Each row was made from one small tree. The marks that hang from a mark follow it in brackets, in the order of their numbers. Every link used is in the known rows. Write each row's tree.
In the rows, 128 means zero.
Known rows:
k787{k530{k320 k407 k780}}: [135  92 163 160 145  90 146 102 162 145 177 150 104 172 118 118 161 111
 126  80 150 141 116 115 175 169 135 116 159 108 102  92 110 139 152 130
 162 142 101 142 135 131]
k320{k530{k787}}: [149 138 123 146 108 106 148 160 138 122 125 128 137 161 114  95 114 153
 145 115 115 127 149 133 167 125 133 107 148 143 111  87 123 133 135 151
 142 161 122 149 126 155]
k66{k333 k530{k780{k692{k428}}}}: [115 124 159 183  96 114 161  98 156 132 127 142 143 113 103  54 173  83
 149 140  86 159 124 128 150 119 130 162 144 111 106 113 126 119 167 142
 153 119  98 124 169 179]
k530{k787}: [133 133 131 134 118 118 138 140 129 133 138 129 118 149 101 122 124 128
 141 117 119 139 138 142 152 133 134 110 128 146 117 101 123 144 142 142
 133 152 126 131 129 138]
k66{k333}: [115 136 130 130 124 133 132 117 136 121 128 120 134 131 137 118 137 112
 114 139 142 143 121 139 145 121 127 147 131 126 124 128 126 119 149 145
 140 126 116 137 118 155]
k66{k530{k320{k777} k787}}: [118 136 118 183 104 112 162 155 158 132 135 149  93 206 103  83 145 136
 160  99  81 146 122 142 177 147 130 108 129 110  97  78 146 157 138 172
 153 172 128 157 102 157]
k407{k530{k66{k333} k320 k780 k787}}: [128 104 140 174  80  96 156 139 182 163 138 136  91 184  28  82 136  90
 140  98 117 181 105 154 206 139 140 124 136 164  87  74 107 182 203 177
 198 168 119 135 136 185]
k692{k780{k530{k787}}}: [127 156 110 153 150 124 153 151 119 128 160 137 117 132 101 105 116 119
 142 123  87 143 146 135 167 121 144 123 166 136 109 101 137 143 127 134
 119 154 101 137 150 162]
k333{k66{k530} k880 k997}: [157 134 121 113 115 123 156  99 140  21 137  96 175 180 184  71 137  79
 103 152 144 124  88 118 135 159  99 145  74  79  86 126 156 127 119 170
 149 138 134 123 103 142]
k692{k428 k780{k530}}: [102 158 124 146 142 130 153 147 119 134 145 136 143 104 125  89 114 114
 160 150 101 132 139 113 131 112 151 142 165 102 129 130 144 116 124 112
 101 113  86 125 176 161]
k333{k66 k880 k997{k882}}: [129 116 141 129 124 132 125 123 152  31 154  95 181 172 188  95 142  87
 102 141 170 130  99 125 115 167  94 125  82  99  78 140 127 126 113 159
 143 158 133 128 117 133]
k598{k555{k298 k764{k293}}}: [146  95 211 169 103 113  98 136 169  73 113  98 159 188 112 138  81 147
 124 153 155 139 126 150 139 146 125 124 138 128 148 119 147 128 118 136
 106 170 147 211  50 120]
k598{k555{k764{k293}} k882{k787}}: [155  86 176 185  96 123 130 130 156  81 156 109 130 183 113 186 103 157
 106 159 149 141 117 162 123 104 115 172 111  82 159  85 157 137 131 170
 132 143 104 182  59 112]
k882{k997}: [146 125 119 126 142 143 141 143 132 149 146 110 117 152 155 130 117 130
 136 118 121 122 125 113 167 138 126 131 140  98 132 144 134 131 139 111
 127 123 114 115 118 123]
k555{k298 k598{k882{k997}}}: [140  85 125 136 140 111 124 131 153 138 155 113 150 149 185 107  82 161
 155 125 181 138 126 132 159 150 109 144 139 139 168 132 119 121 167 102
 148 146 124 122  98 139]
k882{k787{k530} k997{k333{k880}}}: [107 100 135 144 184 128 165 104 132 124 191  78 142 133 171 135 157 108
 108 140 170 101 106  85 161 148  93 174 125  35 131 118 129 140 127 126
 187 153  80  76 104 117]
k997{k333{k66 k880} k882}: [ 87  99 136 126 118 128 126 127 150  67 140 119 172 149 170 107 153  90
  86 171 183 118  98 130  94 154  87 127  94 111  93 112 107 145 109 165
 156 172 129 123 100 122]
k66{k333 k530{k780 k787{k882}}}: [149 120 139 169  76 106 173 105 171 114 155 127 124 193 104  85 156 124
  93  98  91 193 129 166 197 132 117 163 145 128  85  72 105 126 190 181
 174 188 125 144 121 171]
k555{k298 k598{k882{k787 k997}}}: [136  72 130 159 154 116 138 111 171 151 172 108 143 149 175 139 107 165
 158 124 202 133 132 118 165 134 100 166 134 110 173 127 122 130 155 107
 159 160  99 121  91 140]
k882{k787{k530} k997}: [144 120 135 155 183 139 164 100 134 157 193  88 120 149 153 147 156 128
 124 104 153 120 118  83 172 130 122 168 157  61 127 130 153 126 128 123
 149 147  89  98 111 127]
k428{k692{k780{k530{k66{k333} k320}}}}: [ 95 136 131 176 149 115 142 147 140 109 190 161 130 138  89  75 143  96
 177 133 107 159 129 123 155 148 147 188 194 108  95  69 141 143 187 153
 133 120  68 134 118 192]
k428{k692{k780}}: [124 165 122 135 136 116 125 145 118 118 164 139 128 128 133 117 136 127
 183 139  89 148 134 133 119 114 136 181 150 137 103  77 136 118 126 136
 101 107  89 121 152 131]
k692{k780{k530{k407}}}: [134 144 111 128 154 122 135 121 142 138 158 155 122 125 131 121 130 115
 112 125 120 131 132 115 159 140 138 123 169 113 114 124 138 126 119 118
 106 126  86 160 165 136]
k66{k333{k997{k882}}}: [126 132 134 152 123 144 122 122 169  69 151  98 161 150 176 116 144  91
  94 136 165 155 112 143 131 139 116 131 113 102  91 141 126 119 131 158
 154 155 132 142 126 161]
k293{k764}: [140 121 149 132 114 108 134 128 124 128 121 123 142 153 120 126 115 114
 138 132 143 128 137 161 116 130 129 139 128  96 144 122 144 128 119 143
 125 110 117 135 125 147]
k530{k320 k407 k780 k787{k882}}: [133  85 159 169 101  79 150 132 184 158 174 168  99 208  78 106 156 127
 124  65 128 173 142 148 209 175 115 110 143 120  96  68  74 141 183 154
 158 175  98 154 122 130]
k598{k882{k787{k530} k997{k333{k66}}}}: [140 114 117 131 159 140 169 106 147 123 198  91 150 150 191 119 152 113
  96 156 215 137  89 108 136 129  92 183 142  44 116 109 134 133 129 179
 153 153  76  95  84 118]
k428{k692{k780{k530{k66 k320{k777}}}}}: [100 148 112 182 158 109 124 176 148 142 180 160 118 153  88  63 137 138
 194 115  76 157 141 116 174 160 145 164 194 109  82  77 148 148 154 139
 120 140  77 140 141 159]
k555{k298 k598{k882} k764}: [115  74 154 157 122 100  95 120 164  93 132 119 176 144 146 127  68 152
 159 132 202 145 114 151 137 152 112 152 106 158 166 106 125 134 160 126
 122 145 157 149  79 148]
k598{k555 k882}: [159 113 131 130 100 119 120 148 136  96 135 123 120 129 151 139 103 156
 140 155 122 141 136 178 101 110 131 147 129 132 147 114 125 107 151 150
 160 122 110 154 113 116]
k333{k66{k530} k880}: [137 117 125 118 110 120 159  95 127  58 130 119 151 170 161  91 147 100
 106 151 126 117  98 121 125 148 103 154 101 107  99 110 150 132 125 163
 142 137 135 133 101 139]
k555{k298 k598{k882{k997{k333}}} k764}: [111  66 141 147 133 116 107 139 177 118 144 101 183 155 184 121  62 141
 155 149 221 139 105 137 166 161  96 144 111 114 167 109 116 147 156 120
 130 157 132 124  58 137]
k66{k333{k880 k997{k882{k787}}} k530}: [117 102 132 183 127 136 167  80 180  36 170  87 160 169 180 133 179  83
  89 136 150 131 102 126 131 135  96 173  88  51  87 113 144 125 129 171
 199 169 117 135 114 166]
k997{k333{k880} k882{k787{k530{k66}}}}: [ 80  78 152 168 143 109 147  97 162  99 204 115 164 133 135 132 176 108
  76 131 177 109 108 100 109 157  89 165 128  63 102  90 114 160 139 158
 197 192 119 111 126 124]
k320{k530{k66 k407 k780}}: [160 102 131 146  85  75 135 128 196 156 138 153 137 180 109 100 129 160
 120  91 128 136 141 121 198 164 131 104 178 132  89  93 102 151 163 134
 151 157 105 184 167 132]
k428{k692{k780{k530}}}: [129 158 120 149 173 135 125 139 105 108 172 139 134 104 115 103 134 118
 175 141  91 144 142 115 124 122 148 172 181 131 105  93 146 119 128 119
 106 116  85 116 152 147]
k66{k333{k880 k997} k530}: [140 132 119 127 118 123 158  96 146  31 139  91 164 158 181  86 140  83
  96 153 123 130  96 134 148 147 108 162  85  78 100 124 145 116 148 157
 182 125 125 129 119 164]
k692{k428 k780{k530{k320{k777}}}}: [ 74 162 118 179 154 123 147 184 143 153 144 146 119 131 113  63 123 123
 185 129  90 141 135 116 164 130 148 132 165  81 119 122 147 125 124 120
 114 125  73 140 166 168]
k407{k530{k320 k780{k692}}}: [122  89 148 188 128 113 137 120 142 165 109 148  90 114  33  82 161  79
 151 109  84 148 106 121 151 131 127 134 122 149 107 112 119 147 144 133
 173 124 115 105 145 153]
k997{k333{k66 k880} k882{k787}}: [ 80  87 141 152 138 133 137 103 167  80 154 113 168 148 161 140 176  93
  90 163 202 118 101 115 102 136  79 145  88  77  95 105 114 156  95 169
 164 188 106 121  95 123]
k333{k997{k882{k787}}}: [128 113 136 179 143 142 132 110 173  96 163 101 149 151 155 155 155 114
 120 118 168 138 127 116 120 130 111 130 103  73 104 132 135 134  98 146
 155 171 122 131 127 132]
k787{k530{k407 k780{k692}}}: [146 105 167 155 149  90 127  72 146 152 170 146 127 115  99  93 179 102
 100  91 116 141 122 104 173 165 125 128 167 126  95 116 110 120 144 119
 143 138  94 132 175 121]
k530{k407 k780 k787{k882}}: [152 107 159 140  95  84 139 113 177 160 169 147 112 190  85 112 143 142
 101  77 124 179 147 147 206 159 114 107 148 138  93  84  72 132 176 146
 141 177 105 154 156 117]
k997{k333{k66 k880}}: [ 98 118 129  95 129 121 131 126 132  82 126 114 169 135 160  96 134  91
  96 177 180 115  97 127 120 149  90 138  87 103 108 116 113 144 115 157
 143 144 114 110  96 123]

Which tree is each row?
[115 114 122  95 145 135 144 141 137  99 146 101 160 161 189  99 125  94
 108 165 176 112  94 109 155 162  90 136 104  79 109 131 122 144 125 140
 146 141  97  98  89 116] | k882{k997{k333{k66 k880}}}
[130 116 135 183  99  99 142 165 177 174 132 124  81 199  36  68 145 139
 136  75  80 197 119 156 223 142 121 121 128 151  80  83  95 144 164 167
 177 193 124 133 145 145] | k407{k530{k320{k777} k780 k787{k882}}}
[101  62 153 193 170  93 141  90 157 122 187 132 146 137 138 117 139 140
 154 111 223 135 116 119 128 145 105 180 136 110 164  90 126 131 156 139
 182 165 111 124  72 166] | k555{k298 k598{k882{k787{k530{k320}}}}}
[150  96 149 168  97  70 131 115 188 164 135 171 142 140  81  67 157 139
 116  96 101 134 142 111 195 175 119 115 182 130  86  95 103 144 167 128
 147 149  92 172 172 134] | k320{k530{k66 k407 k780{k692}}}
[116 123 129 165 153 114 134 151 161 161 145 159  95 179  84  95 143 127
 129  94 128 147 144 118 215 178 140  67 168 114 107 105 123 149 140 137
 142 176  93 171 122 147] | k780{k530{k320{k777} k407 k787}}
[153 126 135 133 152 130 151 116 124 135 197  91 136 165 159  93 141 131
  87  97 131 143 119 103 179 159 105 182 168  78 121 127 126  94 160 130
 138 140 119 103 113 119] | k787{k530 k882{k997}}
[108 116 166 166 122 108 132 126 138 161 127 148 137  89  85  73 150 108
 174 124  90 147 142 117 145 129 133 131 141 126 121 126 107 123 147 109
 125 114  90 105 183 142] | k530{k780{k692{k428}}}
[141 117 121 139  94 119 159 102 167 108 116 128 148 170 149  83 148  97
 110 149 149 153  95 135 133 130 111 129 122 115  78  91 126 160 115 175
 146 178 128 130 108 140] | k997{k333{k66{k530{k780}}}}
[113  96 140 170 153 130 134 108 160  68 171  94 157 148 165 154 157 107
 115 126 159 119 120 114 118 144 100 144  81  67 104 129 126 131 112 137
 178 163 114 119 130 125] | k333{k880 k997{k882{k787}}}
[128 118 122 173 118 116 126 158 167 174 100 121  80 166  68  92 138 124
 159  97  95 167 101 136 184 131 135 111 126 147  91 114 128 155 131 140
 172 157 125 134 154 143] | k407{k530{k320{k777} k780}}
[122 144 108 146 137 117 146 138 136 134 161 145 132 123 104  94 118 125
 118 126  89 133 131 122 154 137 139 153 185 116 111 119 144 143 145 131
 111 142 103 141 154 152] | k692{k780{k530{k66}}}
[163 111 139 158 117 111 159 146 162 167 179 112 109 197 112 101 125 153
 128  77  92 175 146 142 233 150 115 132 156 116 100 101  89 136 189 131
 150 178 109 112 127 125] | k530{k780 k787{k882{k997}}}
[158  90 159 150  87 133 129 170 156  84 152  98 143 193 163 154  70 143
  93 181 154 133 102 162 144 132 104 145 120  73 156  94 139 140 141 155
 132 137 109 159  47 100] | k598{k555{k764{k293}} k882{k997{k333}}}
[136  73 177 169 102 102 108 117 155  80 149 126 174 174 128 122  67 155
 106 147 198 143 106 144 129 153  99 146 110 152 174 101 133 139 147 132
 108 150 161 165  58 144] | k555{k298 k598{k882} k764{k293}}
[173  81 188 166 102 118 114 162 169  79 148  89 146 204 155 144  64 164
 124 152 153 141 119 158 150 145 114 141 146  96 162 126 140 115 154 135
 117 147 124 196  46 105] | k598{k555{k298 k764{k293}} k882{k997}}
[115  70 168 188 158 105 117  78 164  98 180  96 180 142 146 139 102 148
 146 119 226 147 108 123 144 140 106 196 124 117 163  93 143 130 149 139
 137 170 133 134  75 153] | k555{k298 k598{k882{k787{k530}}} k764}
[150 139 119 173  82  76 140 180 193 162 131 131 126 199  89  60 117 193
 159  84  79 165 148 147 241 151 139 101 178 153  71  82 104 168 169 152
 157 211 116 174 159 150] | k320{k530{k66 k780 k787} k777}
[138 152 110 151  84  90 135 180 175 150 130 133 137 191  99  67 115 183
 143 106  94 144 148 133 214 156 129 108 163 144  88  84 121 154 157 161
 142 190 120 176 141 148] | k320{k530{k66 k787} k777}
[126 124 140 169 159 130 135 122 108 137 140 146 127  90  55  78 146 100
 124 122  88 133 151 109 162 148 135 107 167 142 118 123 130 134 140 125
 134 152 108 118 131 159] | k780{k530{k787} k692}
[116 142 113 126 133 108 141 111 170 133 174 154 133 141 121 100 137 106
  82 130 130 145 124 126 186 152 134 144 188 107  96 117 134 135 168 143
 119 135  80 179 163 164] | k692{k780{k530{k66{k333} k407}}}
[142  97 136 197  98  98 180 131 159 135 143 156  89 200  88 104 145 119
 166  84  87 152 129 148 168 136 141 113 135 128  99  56 123 171 161 160
 176 173 127 139 110 165] | k66{k530{k320 k780 k787}}
[105  94 193 183 141  82 147 100 153 164 170 169 125 125  87  67 184  79
 153  96 128 140 126  94 163 169 133 126 159  91 111  99 106 123 155 120
 147 113  70 123 172 146] | k787{k530{k320 k407 k780{k692{k428}}}}
[ 96  80 184 182 100  72 140 122 188 191 150 194 123 139  52  67 164  96
 162  94 118 143 133 106 175 179 128 114 148  99 114  97  94 151 185 122
 142 118  70 144 174 143] | k530{k66 k320 k407 k780{k692{k428}}}
[147 120 136 117  92  88 133 120 171 158 160 160 121 176  87 119 129 131
 112  97 140 142 139 126 183 168 127  91 143 137 103  87 109 165 166 151
 129 157 116 168 148 127] | k530{k66 k407 k787}
[150 101 139 154 118 123 134 127 152 113 149 117 117 129 140 170 127 160
 147 149 141 142 141 166 108  93 126 166 121  99 146 104 130 117 142 156
 170 135  83 151 103 117] | k598{k555 k882{k787}}
[103  98 123 141  97 130 150 108 155  51 138 120 171 171 184  97 165  84
  76 167 159 116  88 125  85 152  87 134  97  95  86  98 131 149 109 182
 164 175 146 132  95 132] | k997{k333{k66{k530} k880} k882}
[ 90 146 131 177 137 114 173 174 129 141 165 160 117 139  83  74 121  98
 191 127  96 141 148 124 156 128 154 124 160 104 127  88 134 143 145 134
 127 131  73 125 145 182] | k692{k428 k780{k530{k320 k787}}}
[130  78 170 170 111  69 147 100 185 152 209 160 120 201  87  88 169 127
  82  58 142 165 117 116 195 199 115 152 176  90  87  80  91 135 202 152
 162 161 108 147 135 127] | k787{k530{k66 k320 k407 k780} k882}
[144 124 140  95 140 124 145  98 160 129 194 105 165 191 187  77 164  95
  33 130 213 148  98  93 189 189  80 153 158  50  93 113 111 110 136 169
 124 161  96 122  96 104] | k787{k530{k407} k882{k997{k333{k66}}}}
[138 119 144 181 163 142 137  89 158  93 200  86 158 146 164 136 168 104
 104 110 178 136 116  99 118 137 116 150 125  65  95 125 145 121  99 153
 162 178 119 117 131 135] | k333{k997{k882{k787{k530}}}}
[109 115 131 187 166 118 159 135 173 185 203 110 102 198 125 110 162 148
 143  79 136 132 112  86 222 167 117 167 170  37 108 109 153 157 155 139
 161 170  83 125 100 137] | k882{k787{k530{k66 k320{k777}}} k997}
[113  88 131 125  93 116 145  91 177  61 145 141 168 189 187 112 173  79
  56 159 185 114  86 116 106 170  81 113 102  86  79  89 120 147 104 179
 157 173 133 161 111 120] | k997{k333{k66{k530{k407}} k880} k882}
[132  84 154 165  89  67 149 135 195 172 168 181  92 205  60 109 138 126
 145  68 128 157 135 140 209 179 136  85 152 132  92  68  88 185 194 149
 164 170 100 166 133 142] | k530{k66 k320 k407 k780 k787}
[149  70 166 168 116 110 118 132 161 102 167 106 164 198 156 127  60 159
 114 136 194 136 105 128 172 160  96 151 130 122 177 114 139 138 157 115
 110 147 149 152  55 136] | k555{k298 k598{k882{k997}} k764{k293}}
[115 118 140 142 132 132 128 121 156  34 158  90 167 148 184 111 143  85
  91 141 152 133 107 141 132 153 102 138  88  95  95 141 116 117 144 148
 180 146 124 130 129 157] | k66{k333{k880 k997{k882}}}
[141 152 114 135 143 107 148 133 141 143 166 158 113 145 103 112 129 116
 117 115 110 143 145 126 181 142 143 104 172 130 104 100 127 140 128 134
 109 151  82 166 166 145] | k692{k780{k530{k407 k787}}}
[141 122 128 112  71 107 159  97 179 110 152 145 157 212 131  71 169  95
  50 139 178 162 110 132 169 167  84 124 119  97  78  62 105 140 135 208
 130 189 120 159  95 129] | k997{k333{k66{k530{k407 k787{k882}}}}}
[118  84 188 172 122 106 101 111 158  99 132 119 178 184 115 119  78 137
 112 135 193 132 110 122 157 163 105 131 117 154 161 111 148 151 122 116
  97 171 172 166  61 149] | k555{k298 k598 k764{k293}}
[122 111 124 125 133 136 142 145 150 146 155 106 142 149 159 103 131 127
  86 133 145 141 122 121 167 153  90 154 136  68 129 126 102 122 149 134
 139 148 111  97  98 112] | k787{k882{k997{k333}}}
[128 101 141 145 145 114 120  96 144 157 150 174 139  97  62  85 160 100
  83 114 122 122 138  88 168 184 125 110 181 118 114 136 125 135 158 117
 120 132 100 150 155 137] | k780{k530{k66 k407} k692}
[132 153 123 155 134 106 142 151 123 129 191 154 132 137  67  80 121 125
 178 123  77 161 155 121 163 143 149 153 197 145  88  56 135 154 167 145
 113 150  85 127 153 159] | k428{k692{k780{k530{k66 k787}}}}
[123 114 144 168 115  82 130 153 193 180 146 161  79 211  89 107 148 147
 161  70 114 166 138 149 230 170 134  69 143 132  83  81  92 166 156 145
 156 180  90 176 144 134] | k530{k320{k777} k407 k780 k787}
[ 79 105 161 192 164 133 145 136 113 145 133 167 138  83  63  56 155  77
 164 135 115 121 142  86 127 148 138 126 156  90 145 134 133 119 145 109
 133 101  84 102 134 171] | k780{k530{k320} k692{k428}}
